What can hang from each mark
J_25: J_376
J_540: J_767
J_507: J_25 J_576
J_767: J_376
J_10: J_507 J_634
J_386: J_507
J_789: J_25
J_24: J_25 J_598
J_634: J_10 J_380
J_119: J_540
J_115: J_767
J_576: J_507
J_598: J_112 J_115 J_376
J_376: J_10 J_429
J_380: J_634 J_789

Every row comes from one small tree of marks. Brackets hold a mark, then the marks that hang from it, in the order of their numbers. Every link used is in the known rows. Which tree was each row made from?
Known rows
[J_598 J_112 [J_115 J_767] J_376]: [ -5   4   2  33   1  -6   3 -22 -31   4 -73  35  19   6  29  20  26 -13
   0   4 -24 -25 -17 -69 -59  27   1 -21   1 -56  49 -22]
[J_598 J_112 [J_115 J_767] [J_376 [J_10 [J_507 J_25]] J_429]]: [ -6  -6   6  57  14  -2   4 -37 -10 -15 -84  34  18  -2  15  39  36 -24
  -1   0 -27 -36  -8 -71 -60  22 -11 -22  -2 -55  39 -12]
[J_119 J_540]: [-13   7  -6   2  -5  -2  -2  -6   1   5  19 -26  -6  -5  12  22  21  -6
 -10  -8  11 -15   1  25  18   1   8  -7   9  -2  14   5]
[J_10 J_634]: [ -3   1   4  28  -1   0   2  17  -4   1   5  25   3  44  -8  -9  16   2
   2   1   7  -2  -3   9  -5  -8  -8   0 -10 -13  16  11]
[J_10 [J_507 [J_25 [J_376 J_429]]] [J_634 [J_380 J_789]]]: [  0  -3   4  42  -1   5   7  17  10 -20   6  45  -6  18 -55 -10  39 -12
   9   7   6  -7   1   3 -11  17  -1   4 -17 -14  35  23]
[J_598 J_112 J_115 J_376]: [  2   2  -2  28  16 -13   8 -15 -27  11 -54  33  19  19  31  30   0 -17
   7   0 -27 -27 -11 -57 -64  19  -1 -25   5 -54  62 -21]
[J_376 [J_10 [J_507 J_25 J_576] [J_634 [J_380 J_789]]] J_429]: [ -2  -2   0  59  11  25   1  -8  24 -33 -15  29   2  16 -44  22  34 -15
  -1  -8   2 -15  13 -10  -9  -9 -14   3 -11   0 -11  24]
[J_119 [J_540 [J_767 [J_376 [J_10 [J_507 J_25] J_634] J_429]]]]: [-14  23   6  37   4   1  -5   1   0  -3  30 -26 -14  10   0  31  45 -11
 -27  -6  17 -36   3   4  31  14  -4 -11   9   6  -2  16]
[J_634 J_10 [J_380 [J_789 J_25]]]: [ -7  -6   0  13 -34  45 -16 -11 -54 -17 -49  -9   5 -64 -60 -10   6 -11
  -4  -5   4 -42  24 -30 -19  22  11  28  14   6  -6  -9]
[J_24 [J_25 [J_376 J_10 J_429]] [J_598 J_112]]: [  9  18   7  17  14 -57  13 -27 -58 -12 -37 -21  -6   8  48 -28 -31 -27
  -5  -1  -7 -17  28  -1 -67  20   7   6 -54 -11  22  -9]
[J_767 [J_376 J_10]]: [  0   8  -4  20   2  -4  -6  -5 -21   4  -9 -29   3  33  -3  21  -1  -4
 -25   0  -4 -13   8 -20  10  -5 -18   0  14  -5 -29   2]
[J_115 [J_767 [J_376 [J_10 J_507] J_429]]]: [-14  -2   6  31 -13   9  -3 -16  -3 -13 -34 -11  -2   3 -15   9  41  -2
 -28   3   1 -10  -5 -36  11   3 -13   4   6  -8 -44   8]
[J_507 [J_25 J_376] J_576]: [ 36  45 -13 -13  20  10   4   1   6  -9   7 -13  -6 -13  23  23  14   7
  -8   5  -1  15  28  18 -19  14   6  23 -13   3  22 -15]
[J_24 [J_25 J_376]]: [ 18   5   6   0   3 -37   2 -14 -38  -6  -7 -21  -7 -25  19  -6 -12  -4
   0   3  -3 -10  12  14 -29  21  10  21 -28   1  15  -4]
[J_576 J_507]: [  3  -9  -7  12  -7   8   6  -7  13  -1  13  17  21   9  -8 -12 -29  -8
  -3   2  -3   9   8  -2  11  -2   2 -26 -16  -2  -5  10]
[J_767 [J_376 [J_10 J_507] J_429]]: [ -7  -9   1  35  14  -1   6 -10   4  -5  -9 -20  -3  28 -17  35   8 -11
 -25  -2  -5 -19   3 -27   6 -11 -22  -2  15  -7 -35  14]
[J_380 [J_789 [J_25 J_376]]]: [  9   1   8  21  -1  10 -10  15 -41  -9 -25  23  -6 -26 -30  -7  -4   0
  -4   0  -5 -10  13  17 -21  21  -1  21  14 -11  35  -4]
[J_789 [J_25 J_376]]: [ 12  -4  11  -4   3   0   7  -9 -35   2 -20 -21  -3 -43  -8  -1   3   3
   2   1   0  -7  27  17 -27  17   3  23  -4  -8  17 -10]
[J_598 J_112 [J_115 [J_767 [J_376 [J_10 [J_634 J_380]] J_429]]]]: [-21   6   6  40 -13   6  -5 -12 -36  -2 -71  20  10  31  -2   4  51 -10
 -10   5 -14 -24  -7 -65 -40  17  -5 -10  -5 -39   2 -14]
[J_386 [J_507 [J_25 J_376] J_576]]: [ 21  23 -13 -17  13  28   3   4  12 -11   2   4  -7 -23   0  27  -1  -4
 -17   0  -4  22   5  25   0  19  23  -1 -12   4  30 -13]
[J_380 [J_634 [J_10 J_507]] [J_789 [J_25 J_376]]]: [  6 -11  12  47  -7  32 -19  22 -45 -29 -48  49  -4 -29 -64  -6  -5  -8
  -8  -7 -12 -36   9   2 -13  28  -7  26  29 -29  55   1]
[J_115 [J_767 [J_376 [J_10 [J_507 J_576] J_634] J_429]]]: [-11   7   4  40 -11  16   0  -9   4 -14 -31  -3   0  22 -17  12  49   0
 -29   2   4  -5  -4 -36   6  -2 -14   5  -1  -9 -41  10]
[J_115 [J_767 [J_376 J_10]]]: [ -9   9   2  21 -21   8 -11 -12 -21  -6 -34 -17   1   6  -5  -1  35   3
 -28   4   1  -7  -2 -32  14   7  -9   6   5  -7 -39  -2]
[J_10 [J_507 [J_25 J_376] J_576] [J_634 [J_380 J_789]]]: [ 11  18  -4  34  -5  20  10  20  25 -22  11  42   0  28 -49  -2  37  -8
   7   5   7  12   4  -3 -13  16   4   3 -25 -11  33  17]
[J_507 [J_25 [J_376 J_429]]]: [ 20  12  -2  -3  25 -12  -1  -3 -15  -5   0  -9 -13 -28  14  14  17   2
  -4   7  -2 -12  23  28 -16  15   0  25  -2  -1  24  -6]
[J_767 [J_376 J_10 J_429]]: [ -4  -2  -2  32  16  -2  -1 -10 -18   2 -13 -23  -4  27  -5  34   7  -6
 -29  -4  -5 -26   9 -21   2 -14 -21   6  21  -3 -38   8]
[J_540 J_767]: [ -2  17  14  20  -3   4  -4   8  -5  -2  14   9  -9 -13   3  -9  12  -1
  -7   1   8 -22  -8 -27  17  22  -1  -6  -6  16 -12   4]
[J_789 [J_25 [J_376 [J_10 J_634] J_429]]]: [  8 -13  13  25  11   2   7 -14 -35  -5 -32 -12  -1 -32 -12   9  12  -1
   1  -3   0 -23  31  17 -31   6  -9  26  -6 -13  11  -1]
[J_507 J_25 J_576]: [ 28  49 -11 -19  17  26  -5   0  14 -12  15 -17  -5  -7   9  19  19   8
  -9   0   2  27  28  17 -11   7  11  12  -6  19   1 -16]
[J_24 J_598]: [  2  14  -2  -5   2 -17   7   3 -14   2   4  -7  -2  19  18 -39  -9 -12
  -1  -3   6   5  13  -3 -12   3  11  -9 -29  -7   7  -5]

Which tree is each row?
[  7 -16   1  50  15 -10  21  -6  19 -14 -24  24   5  13   4  28   9 -11
   1   2  -4 -26   2  -9 -17  -5 -24  14 -23 -31  22  20] -> [J_25 [J_376 [J_10 [J_507 J_576] J_634] J_429]]
[ 19  12  -1  16  23 -11  -4  -4 -18 -11  -9  -2  -7 -13  11  15  20   0
  -3   5  -1 -19  27  27 -14  11 -10  24  -8  -8  25  -1] -> [J_507 [J_25 [J_376 [J_10 J_634] J_429]]]
[ -1   0   2  47 -14  26   0  -5  14 -26 -18  21  15  21 -48   3  17 -13
   6  -7   3   0   9 -18  -5   0 -10  -6 -20  -6  -4  17] -> [J_376 [J_10 [J_507 J_576] [J_634 [J_380 [J_789 J_25]]]]]
[ 10   9   2   0  -6  29   0  -9  27 -29 -22 -25   9 -33 -20  24   3  -9
  -8   2   3  -6  17 -21  -8  16  -2   8  -9  -4   6  -7] -> [J_634 [J_10 [J_507 J_25 J_576]]]
[ 18  18   9   3  -6 -46   1 -11 -62  -7 -29 -15  -3 -19  32 -52  14 -15
   0   1   0 -11  20 -19 -47  36  28  12 -64 -26  28 -18] -> [J_24 [J_25 J_376] [J_598 [J_115 J_767]]]
[  4   2  -6  21 -20  43  -2  -8  -4 -31 -38   6   2 -52 -58  13  15 -17
  -5   0   1 -34  17 -38 -18  25   7  23   0  -1   6   1] -> [J_634 [J_10 [J_507 [J_25 [J_376 J_429]] J_576]] [J_380 J_789]]
[ 12   3   6  49   2  27 -18  23 -37 -24 -30  61  -5  -4 -53  -6  -1  -3
  -6 -11 -15 -15   8  12 -10  18  -6  18  24 -21  46   5] -> [J_380 J_634 [J_789 [J_25 [J_376 [J_10 [J_507 J_576]]]]]]
[  5 -14  10  23   5   6   7 -18 -41  -3 -33 -13  -2 -38 -21   4  17  -3
   4  -3   1 -27  33   9 -31   7  -4  28  -7  -8   4   0] -> [J_789 [J_25 [J_376 [J_10 [J_634 J_380]] J_429]]]
[  8  -2   1  29   7  23  -4   5  -2 -23 -25  25  -3 -11 -26  16   8  -7
  -8  -6  -9 -28   6  -8  -3   9  -6  17  13 -19  24   4] -> [J_380 [J_634 [J_10 [J_507 [J_25 [J_376 J_429]] J_576]]]]
[ 14  -2 -11  26   2   5   4 -12  -6  -7   7  17  16  -2 -10  -7  -9 -10
  -2   5  -2  -8  27  11   0   6  -1  -8 -23  -4   7  12] -> [J_576 [J_507 [J_25 [J_376 [J_10 [J_634 J_380]] J_429]]]]
[ -2  -2   3  47  -7  28  19  14  26 -20  -1  46   2  26 -62   1  34 -10
   7  -2   6   3  -1 -17 -19   4   1   2 -20 -13  16  24] -> [J_10 [J_507 J_576] [J_634 [J_380 [J_789 [J_25 [J_376 J_429]]]]]]
[-16  19   4  28  -6   0  -4  -3   3   0  27 -33 -10   4   4  28  29 -12
 -25  -6  14 -32  -5  -8  37  16  -2 -18   8   5  -5  13] -> [J_119 [J_540 [J_767 [J_376 [J_10 J_507]]]]]
[-14 -15   5  32 -17   8  15   9  28 -11  12  33   6  35 -52 -16  31 -12
  15   2   9   5 -13 -18   2   2   1 -15 -24 -10   6  26] -> [J_10 J_507 [J_634 J_380]]
[ -2  -4   1  51  13  22   6 -16  29 -29 -12  16   3  15 -35  25  36 -15
   1  -8   3 -14  15 -11  -8 -12 -13   1 -17   2 -19  23] -> [J_376 [J_10 [J_507 J_25 J_576] [J_634 J_380]] J_429]
[ -5   2  -2  31 -14  24  21  10  45 -15  14  32   8  43 -47  -3  32 -10
  10  -1  10  17  -9 -25  -4  -3   4 -13 -29  -6   0  23] -> [J_10 [J_507 J_576] [J_634 J_380]]
[ 12   2   2   8   2  23   7 -11  24 -28 -29 -19   5 -39 -14  32   5 -11
  -9   4   1 -18  17 -20 -16  15  -6  17  -9 -11  12  -4] -> [J_634 [J_10 [J_507 [J_25 [J_376 J_429]] J_576]]]
[ 16   5 -12  27  -5   7  -4  -2 -14  -9   6  28  18   3 -17 -16 -15 -10
  -3   6  -3  -4  24  12   3  14   0  -9 -21  -7  18  10] -> [J_576 [J_507 [J_25 [J_376 [J_10 [J_634 [J_380 J_789]]]]]]]
[  7  -8  -5  42  -6 -13   3   3 -26  -5 -28  27   7  10  -1   0   0  -7
   4   4  -3 -33   3  -5 -10   8 -17  18 -16 -29  32  11] -> [J_25 [J_376 [J_10 [J_634 [J_380 J_789]]]]]
[-11  -7   6  73  11  -2   3 -29 -30  -6 -90  48  21  24  23  33  39 -19
  -2  -3 -23 -47 -11 -69 -65  11 -16 -16  -2 -63  40  -9] -> [J_598 J_112 [J_115 J_767] [J_376 [J_10 J_634] J_429]]
[ 24  18  -4  -1  14 -12  -9  -7 -19  -9  -8 -15  -3 -23  15   9   8   0
  -1   7  -3  -9  26  24  -8  19  -5  19 -10  -5  26  -9] -> [J_507 [J_25 [J_376 J_10]]]
[ 12  -9  11  16  11  10  13 -20 -10 -12 -30 -18   0 -42 -16  21   7  -4
   1  -3  -3 -11  30   6 -30   9  -6  21  -9  -8   6  -2] -> [J_789 [J_25 [J_376 [J_10 [J_507 J_576]] J_429]]]
[ 16  15   3  10  22 -45  10 -24 -51  -3  -4 -20  -8  -7  32 -24 -19 -23
  -6 -10  -1 -14  23  -4 -53  11  23   0 -35  -1  12  -5] -> [J_24 J_25 [J_598 [J_376 J_429]]]
[ -1  -4  -3  26 -13  29   0  -9 -21 -15 -24  18  -2 -33 -55  -3  17 -11
   3  -6  -2 -19  14 -20 -18  13   8  15   2   5  -6   7] -> [J_634 [J_380 [J_789 [J_25 [J_376 [J_10 [J_507 J_576]] J_429]]]]]
[ 18  13  -1   3  17   8  17  -2  50 -22  10   2  -4  -9 -11  26  16  -6
  -1   5  -1  19   8   1 -10  13   1   1 -18  -4  17   5] -> [J_10 [J_507 [J_25 [J_376 J_429]] J_576]]
[ 16   3 -11  20  -4   4   1 -10  -8  -5  10  15  19   2  -8 -14 -12  -9
  -1   7  -1  -2  26  11   3  10   1 -11 -27  -6  11   9] -> [J_576 [J_507 [J_25 [J_376 [J_10 [J_634 J_380]]]]]]
[  7  28   9  -1   3 -42   0 -13 -57  -6 -27 -16   0  14  33 -44 -10 -23
   3  -3  -7   2  21 -19 -64  29  26 -12 -53 -13  26 -24] -> [J_24 J_25 [J_598 J_112 J_115]]
[ -4   2   5  21  -8  10   6   8  21 -15  19  21   0  23 -51 -15  42  -9
  12   5  11  11   3   0   0  12   6  -9 -23  -1  13  18] -> [J_10 [J_507 J_25] [J_634 J_380]]
[ 11  -3   8  17  -5  12  10 -15 -20  -8 -26 -14   6 -29 -26   3  12  -4
   6  -2   2  -7  29   2 -26  14  -1  18 -18 -10   9  -1] -> [J_789 [J_25 [J_376 [J_10 [J_507 J_576] [J_634 J_380]]]]]
[  8  22   5  13  24 -49  14 -28 -56  -3 -24 -16  -6  11  45 -20 -31 -28
  -7  -7  -9 -12  20 -10 -75  16  18  -9 -34  -7  24 -12] -> [J_24 J_25 [J_598 J_112 [J_376 J_429]]]
[  8  -7  10  52   1  41 -14  20 -36 -33 -48  51  -5 -28 -63   7   0  -8
 -12 -10 -13 -36  12  -1 -19  21  -7  30  30 -26  46   3] -> [J_380 [J_634 [J_10 [J_507 J_576]]] [J_789 [J_25 [J_376 J_429]]]]
[-11 -14   7  62  11  -3   8 -37  -7 -13 -88  40  21   3  15  40  31 -25
   0  -2 -27 -38 -16 -81 -59  18 -14 -25  -3 -60  36  -8] -> [J_598 J_112 [J_115 J_767] [J_376 [J_10 J_507] J_429]]
[ 20   4  -9   4   3   0   4  -6   1  -3  15   8  14  -9   2  -8 -22  -6
  -5   9  -3   7  23  17   3  13   3 -12 -20  -4  17   3] -> [J_576 [J_507 [J_25 J_376]]]
[ 10  15  10  31  14 -55   8 -17 -65 -10 -47  -3   1  20  42 -30  -5 -28
   3  -2  -9 -25  25 -17 -76  25   9   3 -63 -35  42 -13] -> [J_24 [J_25 [J_376 [J_10 J_634] J_429]] [J_598 J_112 J_115]]
[  9  14  -3  40   2  21  12  18  26 -23   9  45  -3  26 -50   3  41  -9
   5   4   7   6   5  -3 -17  12   2   6 -22 -10  28  20] -> [J_10 [J_507 [J_25 [J_376 J_429]] J_576] [J_634 [J_380 J_789]]]
[ -3 -13  -2   6 -19  24   4 -24  -6 -21 -33 -19   3 -62 -44   8  18 -18
   2   3   4 -38  18 -36 -12  22   7  19  -8   0  -5   1] -> [J_634 [J_10 [J_507 [J_25 [J_376 J_429]]]] J_380]
[-12 -18  -1   6 -34  29   3 -22   2 -18 -31 -17  10 -46 -50   0   9 -18
   4   0   5 -31   6 -50  -3  16   8   5  -8   0 -15   3] -> [J_634 [J_10 J_507] J_380]
[  9  -1   9  44   5  19  -3  14 -17 -21 -28  34  -2  -8 -40   6   5  -5
  -4  -3  -4 -10  14   9 -25  12  -9  18   4 -16  31   7] -> [J_380 [J_789 [J_25 [J_376 [J_10 [J_507 J_576] J_634] J_429]]]]
[  9  28   8  12   3 -43   2 -26 -68  -4 -46  -7   4   4  42 -36   0 -25
  -3  -4 -11 -10  14 -39 -75  35  27 -14 -47 -29  35 -26] -> [J_24 J_25 [J_598 J_112 [J_115 J_767] J_376]]
[-18  20   4  41   1   1  -5   1 -12   4  23 -24 -13  15   9  29  38  -9
 -28  -9  16 -44   0  -1  30   7  -6  -8  12   4  -8  15] -> [J_119 [J_540 [J_767 [J_376 [J_10 J_634] J_429]]]]
